What can hang from each mark
regose: gabi
laner: gabi
tibep: lunilib
baga: gosuv zivepen
gabi: laner munilun regose zivepen
fuzot: lunilib
zivepen: boza gabi tibep
devadad: regose
lunilib: fuzot
gosuv: baga
boza: zivepen
munilun: devadad fuzot

Every row comes from one small tree of marks. The marks that hang from a mark follow it in brackets, in alphabetical order. Every link used is in the known rows. Which tree was each row made from?
Known rows
gosuv{baga{zivepen{boza gabi tibep{lunilib}}}}: .35 .10 -.32 .13 .10 -.20 .11 -.05 -.19 -.11 -.49 -.08 .08 -.20 .03 .10 -.17 -.18 .06 .11 -.07 .10 -.05 .09 .02 -.15 .19
zivepen{boza gabi{laner regose} tibep}: .18 .15 -.20 .01 .12 -.22 .04 -.09 -.25 -.03 -.35 -.06 .25 -.07 .05 .13 -.19 -.30 -.08 .07 .12 .06 -.10 .08 .18 .04 -.06
fuzot{lunilib}: .00 -.05 .06 .05 .02 -.04 .05 .10 .01 -.04 -.06 .02 -.04 -.07 .02 .09 .05 -.01 -.01 -.06 -.01 .09 .02 .14 -.02 -.16 .09
zivepen{boza gabi tibep{lunilib{fuzot}}}: .20 .08 -.07 .03 .07 -.04 -.01 -.22 -.21 -.17 -.48 -.13 .06 -.15 .11 .07 -.09 -.16 -.01 .20 .06 .12 -.01 .11 .08 -.02 .09
tibep{lunilib{fuzot}}: .04 -.08 .06 .14 -.01 -.02 -.13 -.12 .04 -.11 -.14 -.07 .00 -.07 .07 .04 .04 .10 -.05 .10 .02 .06 .00 .04 .00 -.05 -.03
gabi{laner munilun{devadad fuzot{lunilib}} regose zivepen}: .01 -.07 .20 .05 .05 -.15 -.08 .18 -.12 -.01 -.09 .25 .38 -.11 .10 .20 -.11 .03 -.18 .06 .11 .22 -.06 .15 -.06 .02 -.02
gosuv{baga{zivepen{gabi tibep{lunilib}}}}: .29 .01 -.32 .18 .12 -.17 .06 -.03 -.12 .00 -.41 -.04 .03 -.16 -.01 .06 -.16 -.07 .03 .08 -.03 .11 -.02 .01 .01 -.16 .17
gabi{laner zivepen}: .02 -.01 -.02 .11 -.02 -.12 -.04 .08 -.03 .03 .01 .03 .22 .02 .02 .10 .00 -.05 -.04 -.07 .05 .01 .12 .00 .00 .04 -.07
devadad{regose}: .08 .02 .05 .04 .06 -.04 .00 -.01 -.03 .08 .00 -.09 .03 -.05 -.06 -.03 -.01 -.05 .02 -.08 -.02 .01 .02 .01 .02 -.01 -.01
boza{zivepen{gabi{laner regose} tibep{lunilib}}}: .13 .10 -.39 .28 .10 -.25 -.03 .05 -.20 -.07 -.41 .00 .25 -.19 .04 .16 -.06 -.19 -.10 .00 .13 .14 .06 -.02 .12 -.11 -.09
boza{zivepen}: -.05 .07 -.08 .14 -.08 .01 .06 .07 -.02 -.01 -.03 .01 .05 -.04 .01 .04 .07 -.03 .02 -.03 -.02 .03 .11 -.08 .00 -.02 -.04
boza{zivepen{gabi{regose} tibep{lunilib{fuzot}}}}: .11 .10 -.18 .29 .04 -.09 -.05 -.07 -.16 .00 -.43 -.07 .15 -.18 .08 .10 -.05 -.09 -.08 .13 .12 .16 .01 -.04 .09 -.03 -.13
gabi{munilun{fuzot} zivepen{tibep}}: .03 .10 .14 -.10 .02 -.02 -.03 .12 -.23 .09 -.12 .16 .20 -.07 .02 -.01 -.14 -.12 .03 .10 .11 .13 .02 -.04 -.10 .25 -.11
gabi{laner munilun}: .01 -.11 -.06 .04 .00 -.11 -.10 .07 -.01 -.09 -.05 .14 .15 .02 .01 .05 -.16 -.03 -.11 -.06 .05 -.01 -.03 .02 .06 .04 -.05
munilun{devadad{regose} fuzot{lunilib}}: .05 -.05 .35 -.09 .11 .03 .09 -.08 -.13 .03 -.05 -.03 .05 -.18 .00 .05 .09 .03 -.02 .07 -.03 .22 .04 .15 -.03 -.09 .25
zivepen{boza gabi{laner munilun{fuzot}} tibep{lunilib}}: .19 .03 -.13 -.07 .15 -.16 -.05 -.05 -.31 -.29 -.56 .09 .23 -.21 .11 .09 -.20 -.21 -.08 .18 .08 .17 -.01 .14 .04 .09 .04
zivepen{boza gabi}: .11 .08 -.15 -.03 .03 -.01 .06 -.07 -.12 -.13 -.30 -.04 .06 -.05 .07 .03 -.06 -.11 -.03 .08 -.06 .01 -.02 .12 .04 .01 .07
zivepen{tibep{lunilib}}: .12 .07 -.11 -.01 .10 -.12 .00 .01 -.12 -.06 -.16 -.01 .00 -.13 .00 .02 -.02 -.12 .06 .03 .10 .07 .03 .00 -.03 -.12 .06
baga{zivepen}: .14 -.05 -.10 .09 -.04 .03 .05 .04 -.02 .13 .01 .01 .03 -.02 .01 -.01 .01 -.06 .03 .00 -.08 -.01 .02 -.05 -.09 .03 .03
devadad{regose{gabi}}: .13 .04 -.03 .06 .18 -.03 -.05 -.14 -.04 .10 -.14 -.13 .03 -.10 -.02 -.03 .02 -.08 .03 -.16 -.17 -.02 .03 .02 .01 -.05 .05
tibep{lunilib}: .06 -.02 -.11 .07 .05 -.07 -.07 .05 .01 -.13 -.12 .01 .00 -.10 .03 .02 .03 .03 .00 .00 .01 .03 .03 .04 -.06 -.13 .03
regose{gabi{munilun zivepen{tibep}}}: .13 .13 -.11 -.01 .12 -.05 -.07 .08 -.17 .12 -.22 .12 .16 -.06 .04 .01 -.16 -.20 .06 -.09 .00 .01 .02 -.01 -.08 .06 -.02
gosuv{baga{zivepen}}: .12 -.05 -.08 .17 -.03 -.09 .05 .02 .04 .08 -.03 -.02 .02 -.02 -.03 .05 -.08 .04 .03 .00 -.11 .01 -.06 -.03 .00 -.06 .06
laner{gabi{regose zivepen{tibep}}}: .01 .12 -.13 .12 .16 -.18 -.04 .07 -.17 .24 -.19 .12 .21 -.03 -.02 .02 -.05 -.20 .05 -.07 .11 .04 -.03 .02 .00 .07 -.16
baga{gosuv zivepen}: .27 -.07 -.11 .15 .08 .05 .21 .02 .00 -.02 .04 .03 .05 -.03 .01 .01 .02 -.08 .07 -.01 -.14 -.03 -.04 -.07 -.16 .01 .06
munilun{devadad{regose{gabi{zivepen}}} fuzot{lunilib}}: .11 .03 .26 .00 .19 .01 .03 -.09 -.17 .13 -.17 -.03 .17 -.22 .06 .08 .12 -.02 .01 -.03 -.14 .20 .13 .16 -.13 -.09 .23

Which tree is each row?
.14 .15 -.28 .13 .21 -.31 -.11 .20 -.22 -.06 -.46 .23 .30 -.17 .08 .07 -.19 -.26 .04 -.07 .11 .05 -.11 .15 -.08 -.01 -.15 : laner{gabi{munilun regose zivepen{boza tibep{lunilib}}}}
.18 .06 .02 .11 .00 -.22 -.12 .01 -.19 -.18 -.30 .05 .31 -.10 .11 .16 -.20 -.20 -.03 .06 .16 .10 .03 .08 .03 .05 -.07 : gabi{laner munilun zivepen{boza tibep{lunilib{fuzot}}}}
.03 -.10 .10 -.10 .12 .01 -.12 -.21 -.14 -.09 -.17 .13 .21 -.08 .10 .06 -.08 .03 -.13 .08 -.11 .07 -.03 .03 .02 .09 .18 : regose{gabi{laner munilun{devadad fuzot}}}
.18 .02 .02 .08 .15 -.10 -.05 -.15 -.12 .13 -.06 -.05 .29 -.08 .01 .09 .01 -.10 -.04 -.14 -.09 .01 .14 .02 .01 -.08 .19 : munilun{devadad{regose{gabi{laner zivepen}}}}
.10 .05 .10 -.10 .09 -.05 -.07 -.12 -.22 -.12 -.24 .14 .37 -.11 .16 .13 -.09 -.09 -.07 .08 -.11 .07 .03 .10 -.05 .13 .13 : regose{gabi{laner munilun{devadad fuzot} zivepen{boza}}}
.01 -.01 -.23 .21 -.03 -.04 .03 -.02 -.06 -.07 -.23 .00 .16 -.05 .03 .11 .03 -.07 -.12 -.01 -.01 .06 .16 -.03 .12 -.02 .01 : boza{zivepen{gabi{laner}}}
.15 .03 .04 -.03 .17 .02 -.01 -.23 -.08 .10 -.07 -.09 .07 -.10 -.01 -.01 .01 -.04 .01 -.09 -.15 .00 .02 .03 .01 -.11 .26 : munilun{devadad{regose{gabi}}}
.33 -.10 -.26 .17 .13 .09 .22 -.03 -.04 -.03 -.17 .02 .06 -.05 .03 .00 -.02 -.09 .01 .04 -.16 -.02 -.03 -.02 -.14 .03 .11 : baga{gosuv zivepen{gabi}}
.22 .12 .02 .02 .14 -.14 .00 -.18 -.18 .01 -.15 -.09 .34 -.11 .06 .13 -.01 -.20 .00 -.12 -.12 .01 .11 .09 .02 -.07 .21 : munilun{devadad{regose{gabi{laner zivepen{boza}}}}}
.15 -.02 -.16 .05 .19 -.22 -.16 .02 -.24 -.12 -.48 .13 .28 -.20 .07 .08 -.24 -.10 -.17 .15 .14 .18 -.11 .07 .05 .10 -.14 : zivepen{gabi{laner munilun{fuzot} regose} tibep{lunilib}}
.42 .03 -.05 .16 .10 -.04 .20 -.16 -.15 -.17 -.23 -.11 .10 -.16 .10 .08 -.03 -.24 .12 .14 -.06 .07 -.06 .00 -.12 -.02 .10 : baga{gosuv zivepen{boza tibep{lunilib{fuzot}}}}
-.09 -.13 .12 .00 .18 -.05 -.07 .03 -.11 -.01 -.25 .29 .15 -.14 .08 .05 -.05 .06 -.12 .06 .01 .18 -.18 .22 -.04 -.02 .09 : laner{gabi{munilun{devadad fuzot{lunilib}} regose}}
.13 .04 -.20 .35 .03 -.18 -.09 -.10 -.16 -.05 -.43 -.08 .26 -.16 .08 .17 -.06 -.13 -.14 .09 .15 .16 .03 -.04 .17 -.03 -.14 : boza{zivepen{gabi{laner regose} tibep{lunilib{fuzot}}}}
.01 .09 -.17 .13 .12 -.20 -.11 .19 -.09 .00 -.29 .24 .30 -.04 .08 .05 -.17 -.14 -.03 -.10 .00 -.03 -.13 .14 -.05 .10 -.21 : laner{gabi{munilun regose zivepen{boza}}}
.06 .00 .30 -.13 .09 .06 .04 -.19 -.14 .07 .02 -.04 .10 -.10 -.02 -.03 .03 .04 -.02 .12 -.03 .13 .02 .01 -.01 .07 .16 : munilun{devadad{regose} fuzot}
.33 .05 -.14 .20 .03 -.13 .04 -.21 -.17 -.09 -.51 -.15 .08 -.17 .07 .12 -.18 -.12 .02 .20 -.05 .12 -.07 .08 .08 -.08 .15 : gosuv{baga{zivepen{boza gabi tibep{lunilib{fuzot}}}}}
-.05 .03 .06 -.03 .13 -.04 -.06 .05 -.23 .12 -.27 .24 .19 -.08 .01 -.05 -.08 -.15 .05 .05 .06 .10 .02 .04 -.08 .24 -.08 : laner{gabi{munilun{fuzot} zivepen{tibep}}}
.25 .13 -.24 .05 .16 -.27 -.11 .05 -.23 -.17 -.43 .09 .31 -.18 .12 .15 -.16 -.29 .02 -.10 .00 .04 .05 .10 -.05 -.07 .02 : regose{gabi{laner munilun zivepen{boza tibep{lunilib}}}}
.35 -.14 -.36 .29 .17 -.11 .06 .11 -.04 -.07 -.23 .17 .29 -.04 .05 .09 -.24 -.12 -.15 -.03 -.07 -.02 -.19 .00 -.06 .08 -.09 : baga{gosuv zivepen{gabi{laner munilun regose}}}
.06 .14 -.21 .09 .01 .02 .13 .00 -.20 .04 -.28 -.01 .06 -.09 -.01 .02 -.02 -.19 .02 .05 .05 .09 .13 -.07 .07 .00 .05 : boza{zivepen{gabi tibep}}
.10 -.07 .09 .03 .19 -.07 -.16 -.13 -.12 .01 -.22 .01 .20 -.14 .02 .00 -.08 -.06 -.08 -.08 -.15 .06 .00 .05 .04 .14 -.04 : devadad{regose{gabi{laner munilun{fuzot}}}}
.11 .15 -.02 -.03 .01 -.14 -.03 .16 -.13 -.04 -.07 .20 .34 -.01 .11 .11 -.24 -.07 -.06 .04 .08 .02 -.14 .07 -.08 .04 -.03 : gabi{munilun{devadad} regose zivepen{boza}}
.45 .06 -.28 .03 .16 .00 .27 .03 -.24 -.14 -.36 .10 .15 -.10 .05 .01 -.25 -.33 .07 .07 -.08 .01 -.12 .03 -.11 .08 .13 : baga{gosuv zivepen{boza gabi{munilun} tibep}}
.08 .08 -.05 -.04 .09 -.05 -.07 .03 -.18 -.13 -.41 .11 .23 -.11 .12 .02 -.23 -.05 -.14 .19 -.02 .09 -.21 .13 .01 .22 -.17 : zivepen{boza gabi{munilun{fuzot} regose}}
.01 -.09 .04 -.01 .12 -.03 -.16 -.11 -.09 -.09 -.23 .09 .17 -.08 .08 .03 -.07 -.01 -.10 .01 -.12 .05 -.02 .04 .01 .15 -.04 : regose{gabi{laner munilun{fuzot}}}
.18 .21 -.18 -.03 .12 -.13 .07 -.04 -.24 .01 -.35 -.05 .15 -.09 .04 .06 -.18 -.25 -.01 .10 .08 .06 -.14 .08 .10 .04 -.05 : zivepen{boza gabi{regose} tibep}
